What can hang from each mark
dapi: filez
gika: filez visup
finokeb: modip
filez: gevavu
beza: govul
sazo: beto beza fusi gevavu narez
pire: finokeb
modip: gevavu
visup: beto fusi
gevavu: modip sazo
fusi: visup
ganu: beza bupeg dapi

Each row was made from one small tree. The marks that hang from a mark follow it in brackets, in alphabetical order. Every link used is in the known rows. Write each row's tree.
In the rows, 128 means zero.
Known rows
ganu[beza bupeg dapi[filez]]: [160 205 116  99 109 153 147 159 106 110 108 127 117 149 127 113 108 141
  99 116  90 148 105 107 180 116 124 142 105 136  97 143 160  81 105 139]
finokeb[modip[gevavu[sazo[beto fusi narez]]]]: [ 75 126  96 214 134 143 146 116 100 166 113 128 125 140 142 114 111 150
 166 122 102  75 133 172 109  84 121 110 140 176  77 114  83 138 100 114]
sazo[gevavu]: [150 124 130 141 126 127 134 149 103 150 153 128 148 157 146 121 119 139
 138 118 130 140 122 152 111 145 120 120 118 136 142 129 121 143 108 137]
fusi[visup[beto]]: [ 80 184  82 124 131 130 116 121 102 123 107 154 112 113 104 100  83 150
 131 165 106 152 102 130 138  94 114 144 149 138 118 141 107  82 110 111]
sazo[beto beza fusi gevavu]: [150 126 123 181 148 134 133 142  59 147 162 122 126 135 138 107  99 157
 174  98 122 114 136 171  85 139 102 153  59 174 136 109 123 115  86 141]
filez[gevavu[modip sazo[beto beza[govul]]]]: [145 131  94 158 106 122 153 103 168 158 157 101 109 127 103 132 116 122
 166  92  76 101 144 142 102 159 110 143  87 112 155  67 107  97 132 122]
ganu[beza[govul] dapi[filez]]: [160 159  82 114 111 142 142 160 149 133 164 120 122 149 129 127 113 167
 102 102  96 121 124 146 163 121 133 149 107 120 109 120 126  79  88 140]
finokeb[modip[gevavu[sazo[narez]]]]: [104 139 113 171 105 134 149 109 131 159  98 127 136 161 141 119 134 126
 146 134 100  83  99 149 132 109 137  97 163 134  83 130  89 182 137 119]
sazo[beza fusi gevavu[modip] narez]: [116 139 103 181 124 161 161 128  86 161 163 132 111 161 156 105  94 186
 155  97 107  86 141 175 111 151 117 123  16 161 115 123 101 163  96 155]
gika[filez[gevavu]]: [129 103 128  98 135 130 163 146 149 136 163 116 125 161 142 118 140  94
 110 163 103 125 154 151  97 159 141 133  75 129 138  83 163 138 155 121]
filez[gevavu]: [153 102 118 113 131 134 140 122 137 145 140 136 131 153 137 126 125 109
 128 143 115 146 123 144 115 153 132 134 107 129 146 101 143 105 138 128]
ganu[beza[govul] bupeg dapi[filez[gevavu]]]: [206 163  84 101 112 153 160 152 137 136 138 128 124 176 133 120 104 149
  93 113  73 153 105 143 172 148 136 142  70 126 105 100 162  40  94 133]
ganu[bupeg dapi]: [143 187 111 119 103 117 144 142  94 117 115 115 106 154 136 117 109 128
 128 152 118 141 119  95 158 119 122 127 127 126 108 159 131  99 126 133]
gevavu[sazo[fusi narez]]: [ 72 110 119 177 107 166 173 115 120 157 114 128 121 135 171 138 122 173
 144 139 117  99 169 161 136 116 149 140  98 129  83 124 101 128  91 111]
ganu[bupeg dapi[filez[gevavu[modip sazo]]]]: [127 214  97 123  89 131 190 154 153 144 118 102 115 174 152 125 114 120
 119 145  62 159 146 103 162 141 118 115 123 112 136 120 119  88 139 113]
modip[gevavu[sazo[beto narez]]]: [ 72 156 127 170 122 125 133 116 119 149 126 109 112 140 141 127 110 111
 148 133 104  80 147 145 103 115 118 120 161 146  82 117 109 130  98 126]
gika[filez visup[beto]]: [ 78 141 125 106 122 103 154 144 125 118 138 118 105 103  94  93 105 128
 105 167  94 118 145 145  99 130 134 140 124 137 100 124 171 155 137 129]
pire[finokeb]: [138 117 153 112 136 136 134 123 118 141 118 119 120 131 146 135 116 110
 135 144 132 149 127 125 111 114 124 143 160 137 143 119 159 106 124 132]
finokeb[modip]: [144 110 118 146 126 130 125 123 122 135 101 142 142 123 107 115 136 127
 137 114 125 121  95 133 140 107 124 111 140 140 128 124 112 152 148 120]
visup[fusi]: [ 98 137  94 130 124 144 112 106 125 144 112 144 160 115 144 120 125 139
 140 136 113 126 116 129 136 117 139 132 144 117 141 143 125 129 127 119]
modip[gevavu]: [125 161 117 129 137 111 124 133 133 131 152 120 130 167 143 120 124 118
 129 138 112 118 106 135 105 131 126 106 144 144 122 132 125 144 131 138]
sazo[beza[govul] fusi gevavu narez]: [162 100  98 195 126 158 159 130  87 169 167 132 129 161 165 120 107 206
 151  94 120  76 132 208 117 160 139 133  19 147  83 107 109 129  67 142]
ganu[beza[govul] bupeg]: [192 142 109 120 113 156 128 116 134 119 118 136 130 129 100 129 119 167
 111  84 101 123  90 128 159 134 140 129  66 124  97 119 160  83  96 131]
gika[filez visup]: [103 119 151 109 117  97 152 147 139 120 163 104 108 101 116 114 132 111
  91 151 106 112 157 161  95 148 151 125 119 149 122 117 170 201 147 134]
gika[filez[gevavu[modip sazo]]]: [ 89 127 118 112 101 131 188 140 187 150 164  93 119 163 138 124 143  99
 124 153  71 117 174 129  99 155 135 124  89 109 161  83 129 158 172 114]
gika[filez[gevavu[modip]] visup]: [106 120 120  96 114  99 167 138 171 133 188 104  96 129 112 107 117 102
  90 149  79 123 160 164  83 170 139 112  85 151 164  91 163 191 170 141]
pire[finokeb[modip[gevavu]]]: [152 133 133 131 148 119 128 122 115 151 117 124 137 166 136 114 120 102
 145 143 114 133  75 139 102  96 116 106 187 166 139 125 142 148 150 132]
filez[gevavu[modip]]: [130 124  99 116 124 132 142 119 161 143 153 127 118 154 123 120 115 118
 127 125 100 137 134 132 116 151 117 115  93 129 167 102 126 116 150 134]
dapi[filez[gevavu[modip]]]: [127 151 109 122 139 139 153 146 169 141 142 130 132 151 135 122 122 123
 106 110  88 148 146 143 129 150 118 106  98 137 154  87 137 103 137 123]

Write each row's tree
[ 63 142 116 155  92 146 158 109 156 150 115 116 108 126 137 135 117 144
 135 122 103  94 162 125 139 124 128 118 126 113 112 126  93 155 123 122]  gevavu[modip sazo[narez]]
[137 157 102 159  90 127 163 112 177 142 146 101 117 132 110 137 134 150
 156  94  86  87 131 124 128 149 129 131  96  91 137 107  91 145 144 124]  gevavu[modip sazo[beza[govul]]]
[151 160 123 142 116 125 137 138 110 144 164 120 125 154 123 107 112 141
 155  93 104 116 111 135 105 159 103 124  73 139 164 126 110 174 136 156]  sazo[beza gevavu[modip]]
[ 60 145 112 198 114 154 160 104 110 150 127 111  86 107 127 122 100 157
 172 100  96  68 175 146 115 116 112 146  60 149 101 111  96 128 105 131]  gevavu[modip sazo[beto beza fusi narez]]
[ 96  99 114 196 150 149 135 140  58 165 155 135 122 135 159 114  87 179
 153 106 136 101 172 192  99 122 108 127  76 184  93 112 113 103  49 135]  sazo[beto fusi gevavu narez]
[120 130 122 169 133 142 165 124 121 172 115 116 143 173 165 124 121 135
 168 155  98 135 102 152  94  87 134 119 178 163 137 118 117 141 133 113]  pire[finokeb[modip[gevavu[sazo[fusi]]]]]
[138 162 123 161 131 116 119 136  91 141 167 115 113 130 103 106 101 126
 167  79 106 110 131 138  90 146  81 129  81 156 160 111 113 146 118 154]  sazo[beto beza gevavu[modip]]
[114 174  51 164 133 142 139 113 103 135 135 151 103 117 112 100  81 203
 156 140  96 116 101 167 132 110 126 162  66 141 101 115 101  67  87 109]  sazo[beza[govul] fusi[visup[beto]]]
[ 79 156 110 179 139 123 147 133 121 149 154 106 128 147 152 125 113 139
 163 137 102 111 153 149  86 108 119 128 145 161 120 117 102 112  98 115]  modip[gevavu[sazo[beto fusi]]]
[131 148 122 173 100 135 152 101 117 154  93 126 127 164 131 112 135 112
 161 124  89  64  75 147 127 124 133 117 128 131  82 127 101 197 155 130]  finokeb[modip[gevavu[sazo[beza narez]]]]
[137 127  80 198 122 156 161 128 108 169 182 127 115 157 154 116  96 218
 150  79 106  71 144 195 114 158 125 116   4 152 104 105  91 145  79 149]  sazo[beza[govul] fusi gevavu[modip] narez]
[ 72 121 133 169 111 142 138 109 114 147 101 118 108 100 130 138 114 124
 146 120 121  93 170 140 124 111 118 140 145 130  83 113 111 113  94 118]  gevavu[sazo[beto narez]]
[ 96 159 111 164 123 133 165 132 139 149 152 110 138 174 169 130 129 152
 151 149  97 117 131 148 103 124 140 122 133 138 122 127  99 140 113 117]  modip[gevavu[sazo[fusi]]]
[ 41 159  60 160 135 161 137 113  81 142 105 166  97 118 137  97  65 195
 135 169 112 121 134 170 143  85 128 146  96 163  73 136  99  73  72 111]  sazo[fusi[visup[beto]] narez]
[ 95 139 102 188 100 135 148  97 145 148 133 105  90 103 105 133 109 150
 160  78  94  52 159 145 122 131 112 133  85 119  92  96  90 122 106 127]  gevavu[modip sazo[beto beza[govul] narez]]
[ 62 154  66 164 120 134 151 111 136 154 163 127  98 115 130 119  86 147
 154 142  81 154 166 162 104 114 112 137 109 169 175  87  83  86 108 101]  filez[gevavu[modip sazo[beto fusi[visup]]]]
[ 82 121 131 193 119 156 156 104  87 150 112 117 101 107 143 126 110 148
 171 113 110  75 167 157 115 118 125 166  75 147  81 110 114 112  93 124]  gevavu[sazo[beto beza fusi narez]]
[129 141  93 147 102 148 167 106 117 157 143 135 111 144 155 120 110 135
 155 162  80 148 115 171 115 144 148 166  77 141 154  96 107 118 130 107]  filez[gevavu[sazo[beza fusi[visup]]]]
[116 166 133 154 101 138 160 107 123 148 119 110 114 170 153 125 129 111
 152 138  91  71 108 140 116 144 138 134 114 123  83 128 115 172 135 137]  modip[gevavu[sazo[beza narez]]]
[159 126 115 161 138 116 115 119 117 128 144 115 112 103  98 126 119 133
 153  88 118  87 128 145 109 138 113 148  90 134 116  96 125  95 108 131]  sazo[beto beza[govul]]
[104 145  84 199 118 134 157 116 146 146 159  98 106 107 113 130 113 177
 176  78  90  81 164 147 107 125 113 142  67 133 134  93  84 107 104 117]  gevavu[modip sazo[beto beza[govul] fusi]]
[116 186  78 165 121 131 142 138  91 147 182 136 109 144 139  96  88 179
 155 115  97 133 113 172 108 139 116 127  51 181 172 126  82 161 111 139]  sazo[beza fusi[visup] gevavu[modip]]
[ 75 144 110 179  97 164 178 103 126 153 121 117  97 136 148 125 117 169
 159 115  92  74 156 143 132 131 134 143  52 127 101 120  92 155 122 133]  gevavu[modip sazo[beza fusi narez]]
[ 60 190  83 179 134 116 133 128 109 143 164 118 112 130 146 116  95 145
 156 156  94 131 139 165  93  95 121 130 162 184 131 119  82 111  92 100]  modip[gevavu[sazo[beto fusi[visup]]]]
[131  92 137  93 119 101 168 138 147 133 173 111 110 128 124 113 127  92
  90 163  91 132 153 176  83 173 152 132  98 147 141  90 183 178 158 135]  gika[filez[gevavu] visup]
[ 47 146 115 171 106 140 137 108 135 150 119 112  96 100 119 130 103 135
 146 109 104  87 180 128 124 107 106 124 134 134 109 113  93 128 109 124]  gevavu[modip sazo[beto narez]]
